What can hang from each mark:
busi: dugu vigib
luruk: dugu mifif
vigib: kodi luruk
mukim: luruk
mifif: kodi luruk
dugu: busi luruk ramutib
ramutib: dugu mukim
kodi: vigib

Each row was made from one small tree. The marks that hang from a mark follow it in brackets, in alphabetical order. Every link used is in the known rows. Write each row's tree.
Known rows:
ramutib{dugu mukim}: [-1.08 -1.17  0.09 -0.62  0.27 -0.17 -1.29 -0.28 -2.13  0.16 -0.29 -2.61
 -0.30  1.10  1.33 -0.58  2.10  0.29  0.32  0.01 -0.90 -0.68]
busi{dugu{luruk{mifif} ramutib{mukim}} vigib{kodi}}: [ 1.42 -0.62 -0.02  0.45  1.02  1.52 -0.41 -1.33  0.40 -0.54 -0.93 -8.80
 -0.06  1.39 -5.47 -0.61  2.11  1.88 -2.02  0.21  0.98  0.32]
kodi{vigib{luruk{dugu{busi} mifif}}}: [ 1.63 -0.31  1.55 -0.94 -1.88  1.12  0.52  0.40  0.43  0.50  0.46 -2.04
  0.06 -0.58  1.79  0.48 -1.22 -0.75 -0.29  0.42  0.15 -0.69]
ramutib{dugu{luruk}}: [-0.97 -0.65 -0.09 -1.38  0.02 -1.25 -0.61 -0.35 -1.14  0.66 -0.18 -0.33
  0.67  0.08  0.77 -0.87  1.32  1.13  0.27 -0.96 -0.59  0.13]
luruk{dugu{ramutib}}: [-1.87 -0.55 -0.14 -0.71  0.76 -0.71  0.08  0.45 -0.54 -0.41 -0.11 -2.10
 -0.52 -0.25 -0.71 -0.84  0.93 -0.98  3.17 -1.28 -0.10 -0.08]
dugu{busi}: [-0.87 -0.92  0.15 -0.22  1.77 -1.25 -0.33  0.26  0.49  0.69  0.01  3.56
  0.48 -0.66  0.14 -1.68 -0.19 -0.26  1.20 -1.39 -0.48  0.52]
dugu{busi{vigib} luruk ramutib{mukim}}: [-0.21 -0.68 -0.31 -0.26  1.41  1.04 -1.18  2.21  1.89  0.48  0.46  0.36
  0.26  0.29 -6.27 -0.80 -1.26  0.62 -3.63  0.57  1.28  0.26]
busi{dugu vigib{luruk}}: [ 0.99 -1.01 -0.05 -1.36  0.37 -1.26  0.56 -2.48 -1.36 -0.19 -0.84 -5.56
 -1.44  0.73  2.51 -2.75  1.49 -0.14  3.16 -0.85 -0.27 -0.98]
mukim{luruk{dugu{busi ramutib}}}: [ 0.45 -0.39  0.01 -0.90  0.84 -0.05 -0.29  2.99  0.07 -0.40  0.84  1.90
  0.36 -0.92 -2.74  0.11 -1.25 -0.55  0.04  0.55 -0.48 -0.36]
mukim{luruk{dugu{ramutib} mifif{kodi}}}: [-0.35  1.65 -0.88  1.15 -0.52 -0.99  0.71  0.21 -0.14 -1.03 -0.09  3.19
  0.78 -0.09  2.05  1.34  0.80  0.81  1.52 -0.07 -0.61  0.33]
mukim{luruk}: [-0.52 -0.04 -0.48 -1.00  0.61 -2.12  0.07 -0.12 -0.39  0.36 -0.32  5.20
 -0.43 -0.41  2.87 -1.21  1.38 -0.22  1.43 -0.71 -0.56 -0.29]
busi{vigib{kodi luruk{dugu{ramutib{mukim}} mifif}}}: [ 1.79  0.37  0.82  1.14 -0.71  1.97  0.34 -2.00 -0.75 -0.72 -0.85 -8.34
 -1.03  1.20 -3.70  0.36  1.36  0.03 -1.80  2.24  1.56 -0.15]
dugu{busi{vigib} ramutib}: [-0.91 -0.31 -0.55 -0.03  1.55 -0.38 -0.59  0.65  2.88 -0.20  0.20  1.60
 -0.44 -0.29 -3.82 -2.29 -1.31 -0.11  0.70 -1.84  0.83  0.75]
luruk{dugu{busi ramutib} mifif{kodi{vigib}}}: [-0.39  0.53 -0.03  2.08 -0.57  0.90 -0.03  0.64  2.05 -0.46  0.27  0.05
  0.54 -0.40 -0.44  1.22 -2.14 -0.29  0.84 -1.42 -0.05  0.77]
mifif{luruk{dugu}}: [-1.02  0.06  0.20  0.40 -0.86 -1.97  1.40 -0.75 -2.14  0.13 -0.23 -0.86
 -0.39  0.00  6.47 -1.35  0.62 -0.83  3.14  0.36 -0.74 -0.01]
luruk{dugu{ramutib} mifif}: [-1.52  0.45  0.02 -0.83 -0.35 -0.37  0.47  0.42  0.61 -0.62  0.19 -1.31
  0.48 -0.15 -0.18 -0.23  1.67  0.46  2.66 -1.30  0.01  0.23]
vigib{luruk}: [-0.43 -0.14 -0.01 -1.46  0.28 -1.66  0.63 -2.22 -1.68  0.87 -0.41  3.06
 -1.07 -0.43  4.05 -1.04  0.99 -1.24  1.60 -0.37 -0.24 -0.39]
dugu{busi{vigib} luruk{mifif{kodi}} ramutib}: [-0.28  1.32 -1.09  1.81  0.48 -0.56  0.10 -0.01  3.48 -0.13  0.08  4.88
  1.67 -0.11 -2.77 -0.24 -1.48  2.10 -1.70 -1.23  1.00  1.85]
dugu{busi ramutib}: [-1.39 -0.45 -0.40 -0.91  1.89 -0.45 -0.56  0.69  1.25  0.24  0.53  4.55
 -0.05 -1.03 -2.15 -0.97 -1.11 -0.74  0.72 -1.33 -0.17  0.63]
kodi{vigib{luruk{dugu{busi ramutib{mukim}}}}}: [ 1.10 -1.13  1.04 -0.91 -0.57  2.84 -0.67  1.71 -0.86  0.39  0.76 -3.77
 -1.65 -0.22 -2.36  1.63 -2.59 -2.56 -2.29  2.15  0.36 -1.52]
kodi{vigib{luruk}}: [-0.10 -0.40  0.31 -1.24 -0.86 -0.55  0.27 -2.23 -0.42  1.19 -0.41  1.32
 -2.22 -0.48  4.18 -0.64 -0.47 -2.32  1.21 -0.92  0.23 -0.81]

Write each row's tree:
[ 0.95  0.72  0.08  1.14 -0.40  1.49  0.30  0.14 -1.58 -0.35  0.48  0.56
  0.89  0.25 -0.33  2.70 -0.89  0.13 -2.14  2.72 -0.35 -0.18] | vigib{luruk{dugu{busi ramutib{mukim}} mifif{kodi}}}
[-1.61 -0.43 -0.60 -1.30  1.04  0.28 -0.73  0.83 -0.45  0.80  0.12  1.94
 -0.26  0.06 -2.19  0.41  0.82 -0.23 -2.03  0.42  0.43 -0.13] | dugu{luruk ramutib{mukim}}
[-1.52  0.87 -0.56 -1.82 -0.10 -0.63  0.28 -0.14  1.68  0.48  0.33  4.32
  0.79 -0.66 -0.64  0.03  1.13  1.17 -0.34 -1.37  0.53  0.77] | dugu{luruk{mifif} ramutib}
[ 1.69 -0.06  0.17  0.86  1.41  0.63  0.00 -2.44  0.93  0.03 -0.51 -0.59
 -1.47 -0.47 -4.74 -1.31 -1.87 -1.22 -1.59  0.28  1.38  0.85] | dugu{busi{vigib{kodi luruk}} ramutib}
[-0.28  1.58 -0.51  0.59 -1.03 -0.52  1.30 -2.07 -1.36 -0.53 -0.20  1.21
  0.11 -0.12  3.12  1.46  0.44 -0.07  1.63  0.39 -0.26  0.25] | vigib{luruk{dugu{ramutib} mifif{kodi}}}
[-0.74  0.60 -1.31 -0.07  0.71 -0.97  0.54 -1.51 -0.22 -0.36 -0.25  0.81
  1.09  0.09  1.11  0.58  1.14  1.60  1.39 -1.64 -0.86  0.75] | busi{dugu{luruk{mifif{kodi}} ramutib}}
[-1.01 -0.84 -0.25 -0.58  1.93  0.76 -1.19  1.50  0.31  0.39  0.60  2.75
 -0.21 -0.19 -3.17  0.04 -0.73 -0.80 -1.50  0.22 -0.07 -0.06] | dugu{busi ramutib{mukim}}
[ 2.40  0.49  0.58  1.50  0.28  0.89  0.08  0.98  2.18 -1.17 -0.18 -3.26
  0.64 -0.02 -5.98 -0.49 -0.51  1.07 -1.56  0.61  1.08  0.85] | mukim{luruk{dugu{busi{vigib{kodi}} ramutib} mifif}}
[ 0.25 -0.89  0.48 -0.38  0.14 -0.39 -0.33  2.05 -2.56 -0.04 -0.27 -2.04
 -0.08  0.74  1.09  0.13  2.05 -0.14  0.12  1.81 -0.64 -1.27] | ramutib{mukim{luruk{dugu}}}
[-1.34  0.82 -0.51  2.13 -0.75 -1.22  0.28 -2.38  1.59  0.38 -0.88  3.40
 -0.24  0.13  5.32 -0.11  0.42  0.01  2.14 -2.74 -0.13  0.79] | luruk{mifif{kodi{vigib}}}
[ 0.52 -0.42  0.57 -0.33 -0.59 -1.20  0.77 -1.06 -1.10 -0.19 -0.77 -5.10
 -0.96  0.60  1.51 -2.13  1.05 -0.33  2.36  0.11  0.62 -0.61] | busi{vigib{luruk{dugu}}}
[ 1.73  0.07  0.52  2.44 -1.02  1.21 -0.39  2.09  0.09 -0.13  0.10  0.06
  1.02  0.59  1.53  2.16 -1.00  0.41 -2.28  1.63 -0.56 -0.53] | ramutib{mukim{luruk{dugu{busi} mifif{kodi{vigib}}}}}
[-0.47  0.67 -0.34  1.19 -1.85 -0.42 -0.27 -1.76  0.65  0.45 -0.40  0.68
  0.84  0.41  3.52  0.94  0.09  1.49 -0.52 -1.78 -0.38  0.73] | ramutib{dugu{luruk{mifif{kodi{vigib}}}}}
[ 1.50 -0.11  0.52 -1.04 -0.62  0.92 -1.24  2.20 -0.41 -0.09  0.89  1.94
  1.51  0.51  0.24  1.02  0.73  2.16 -3.45  1.84 -1.14 -0.75] | ramutib{dugu{busi} mukim{luruk{mifif}}}
[-0.69  0.84 -0.70  2.41  0.09 -0.89  1.07 -0.35 -1.13 -0.43  0.39  3.29
  0.26 -0.52  3.30  0.39 -2.80 -0.89  1.28  0.77 -0.93  0.99] | mifif{kodi luruk{dugu{busi ramutib}}}
[ 1.50 -0.18  1.16 -1.22 -1.62  3.20 -0.30  1.61  0.20  0.22  1.02 -3.04
 -0.60 -0.11 -1.95  2.28 -1.79 -1.11 -2.92  2.23  0.54 -1.30] | kodi{vigib{luruk{dugu{busi ramutib{mukim}} mifif}}}
[ 0.40  0.89 -0.04  1.92 -1.81 -0.80  0.56 -0.11  0.32 -0.31 -0.57  0.64
  0.26  0.26  4.82  0.98  0.36  0.18  1.56 -0.80 -0.45 -0.18] | mukim{luruk{dugu mifif{kodi{vigib}}}}
[ 1.14  0.05  0.90 -1.50 -0.56  2.05  0.10  1.42 -1.05 -0.12  1.03 -1.33
  0.55 -0.08 -2.13  1.91 -0.38 -0.06 -2.52  2.86  0.05 -0.85] | vigib{luruk{dugu{busi ramutib{mukim}} mifif}}
